Each row was made from one walk, in order. Every step used is in the known rows, and no mark comes twice. Write each row's walk.
In the rows, 128 means zero.
Known rows
vedug, fuge: 130 119 141 131 108 123 94 137 99 141 101 137 140 131 101 122 136 124 134 122 138 151 110 144 123 142 170
fuge, zoru, pesol: 124 153 120 117 136 116 100 114 111 124 141 124 132 114 123 141 139 127 89 118 126 87 101 118 145 99 111
tevos, fuge: 93 136 136 128 119 120 118 148 127 126 111 135 157 124 119 105 152 149 86 106 134 135 136 148 111 101 150
fuge, zoru, pesol, togis: 132 139 116 114 137 118 129 112 114 130 151 127 118 120 125 141 128 122 112 112 128 88 123 115 137 108 107
vedug, pesol, betog, fuge, nokilag: 137 136 147 136 117 130 141 124 133 131 116 149 104 129 128 158 125 112 154 135 122 120 138 123 114 153 143
tagufip, pesol, togis: 140 88 127 124 130 140 191 125 144 118 122 113 133 135 123 125 123 108 170 124 130 116 157 127 116 157 129
rinef, fuge: 118 110 122 133 116 131 92 131 117 144 103 117 153 148 132 113 165 137 116 127 117 125 96 146 100 138 140
vedug, pesol: 129 124 130 123 115 122 104 120 112 115 99 127 133 143 119 136 147 107 140 128 122 88 117 143 110 144 158
betog, pesol, vedug, fuge, tevos: 126 127 151 137 132 108 150 130 136 118 105 156 109 127 128 117 139 119 137 136 126 140 143 121 130 169 167
pesol, togis, fuge, sofupu: 140 112 109 126 120 138 148 134 151 126 124 116 124 139 131 123 96 130 136 117 130 150 155 119 129 123 117
tagufip, pesol, togis, fuge: 143 84 119 126 134 150 191 128 151 115 130 121 139 130 124 116 108 114 178 131 135 151 162 131 118 169 116
togis, fuge, nokilag: 131 149 113 135 119 129 111 132 156 121 113 119 152 120 124 146 123 145 106 125 129 150 125 129 137 117 111
pesol, betog, fuge, tevos: 120 141 151 142 120 122 140 141 149 149 143 140 97 121 146 127 118 140 135 128 128 155 159 118 120 107 138
sofupu, fuge, zoru, pesol, tagufip: 134 170 119 133 140 112 90 118 125 114 133 108 103 134 135 115 130 121 107 116 117 95 100 112 153 98 117
pesol, betog: 120 129 140 135 116 136 144 135 140 140 126 118 116 131 124 138 123 127 151 130 135 121 147 139 115 119 127
togis, fuge, rinef: 121 138 113 123 120 129 95 136 139 126 135 139 155 121 138 118 106 139 121 144 128 167 154 134 124 106 125
rinef, fuge, tevos: 119 129 120 133 117 110 78 131 111 152 107 124 138 140 159 116 162 145 99 127 112 115 83 135 99 108 146
tagufip, pesol, vedug, fuge: 147 97 144 133 125 138 177 143 115 127 103 139 137 123 110 124 125 102 168 134 135 151 98 131 146 197 148
sofupu, fuge, zoru: 123 181 115 139 123 107 54 126 134 113 113 104 110 142 125 95 135 121 82 98 113 94 107 114 142 83 138
fuge, tevos: 118 155 125 129 116 96 90 132 128 135 115 115 124 127 152 130 144 141 92 118 121 97 115 126 123 73 149
rinef, fuge, zoru, pesol: 124 128 116 124 133 125 85 117 98 143 128 131 144 130 136 125 158 135 97 128 116 106 73 129 116 128 115
zoru, pesol, togis: 136 100 125 115 136 140 168 119 120 133 154 111 131 132 120 155 126 129 150 133 137 114 150 134 131 125 115
togis, fuge, sofupu: 130 137 113 131 119 137 99 138 150 113 111 113 145 129 130 121 105 140 97 127 126 156 121 120 146 108 118
tagufip, pesol: 129 107 132 128 129 137 155 127 141 109 112 109 150 127 120 125 137 114 141 130 127 114 131 131 127 146 133
rinef, fuge, zoru, pesol, togis: 130 116 112 121 134 128 109 115 100 148 134 134 133 135 137 126 148 131 114 123 118 108 90 126 110 136 112

Which walk is each row?
124 174 121 142 120 100 60 133 136 121 113 98 106 145 148 104 133 134 90 112 113 103 113 120 134 64 154 -> sofupu, fuge, tevos
128 127 149 130 139 136 157 129 128 143 170 133 110 112 140 155 117 143 138 148 135 147 146 121 138 110 117 -> zoru, pesol, betog, fuge, tevos
139 95 119 116 141 150 168 123 127 130 162 120 136 128 120 145 111 136 159 139 143 149 155 138 133 137 104 -> zoru, pesol, togis, fuge
129 173 116 133 135 115 68 119 123 112 134 105 112 134 125 113 129 124 88 111 118 94 103 113 152 85 124 -> sofupu, fuge, zoru, pesol
119 148 146 139 123 128 134 135 148 142 143 145 100 118 127 119 119 129 128 117 128 147 155 113 126 124 124 -> pesol, betog, fuge, zoru
123 169 119 135 117 111 63 131 134 119 120 108 123 144 141 108 118 124 102 126 110 113 140 120 132 69 149 -> sofupu, fuge, rinef
132 106 142 134 129 148 184 129 144 122 124 118 128 123 126 135 118 112 171 141 133 123 143 131 120 153 120 -> tagufip, pesol, betog
147 129 140 134 108 123 130 152 107 141 89 138 122 131 114 132 117 114 122 121 130 148 75 119 164 158 156 -> pesol, vedug, fuge, sofupu
138 118 134 122 122 117 137 119 116 119 98 134 119 142 135 139 146 102 171 136 122 90 112 141 113 167 148 -> vedug, pesol, tagufip
144 103 116 117 139 150 163 122 129 125 154 115 132 128 128 152 98 136 140 138 137 143 143 122 146 123 101 -> zoru, pesol, togis, fuge, sofupu
131 122 140 128 115 133 133 122 116 127 112 137 111 138 124 146 127 104 170 139 129 97 130 144 104 151 146 -> vedug, pesol, betog
127 142 111 122 139 133 100 123 127 119 149 135 143 111 121 123 118 139 107 129 135 148 117 129 144 121 99 -> togis, fuge, zoru, pesol
105 142 126 117 137 117 134 132 110 130 142 151 137 110 124 116 136 143 85 101 135 118 129 129 121 99 122 -> tevos, fuge, zoru, pesol, togis
120 101 128 130 141 134 173 116 175 101 131 134 121 139 124 107 124 127 159 132 130 147 215 128 103 161 132 -> betog, pesol, togis, fuge
133 138 114 121 143 130 122 123 129 121 147 138 134 110 132 125 117 136 127 134 135 149 112 127 145 135 92 -> togis, fuge, zoru, pesol, tagufip
125 114 153 137 131 122 159 131 139 113 103 152 119 131 110 115 142 114 148 135 130 146 152 128 131 189 163 -> betog, pesol, vedug, fuge
128 114 151 129 139 150 166 129 132 138 167 129 120 117 123 154 119 139 149 148 139 154 153 128 138 130 113 -> zoru, pesol, betog, fuge
133 102 113 125 123 140 154 134 148 132 134 123 131 140 121 114 111 131 160 118 138 158 170 140 113 141 122 -> pesol, togis, fuge
125 127 122 127 133 132 104 118 100 151 136 137 130 126 139 131 145 133 115 134 120 112 81 130 112 133 107 -> rinef, fuge, zoru, pesol, betog
129 141 117 125 139 140 119 125 129 127 157 141 130 108 125 129 104 138 126 136 139 153 125 129 139 126 92 -> togis, fuge, zoru, pesol, betog
93 149 131 121 117 110 105 146 120 132 122 152 159 115 138 111 134 147 82 120 126 135 151 137 107 76 151 -> tevos, fuge, rinef
143 108 143 123 131 137 154 137 91 142 135 136 134 121 106 153 128 123 148 143 143 149 92 138 160 165 136 -> zoru, pesol, vedug, fuge
134 122 148 130 137 149 160 129 134 134 158 124 115 117 131 160 106 138 131 147 132 148 141 111 151 116 109 -> zoru, pesol, betog, fuge, sofupu
120 117 123 128 143 125 159 111 170 101 133 143 113 132 127 102 123 124 143 124 126 135 203 117 107 154 125 -> betog, pesol, togis, fuge, zoru
135 113 135 118 141 132 165 121 121 128 141 113 134 125 134 158 140 132 152 147 134 113 118 136 143 135 110 -> zoru, pesol, tagufip
130 127 118 126 134 126 105 125 96 147 126 139 137 129 136 126 155 129 105 128 117 114 61 127 130 149 114 -> rinef, fuge, zoru, pesol, vedug
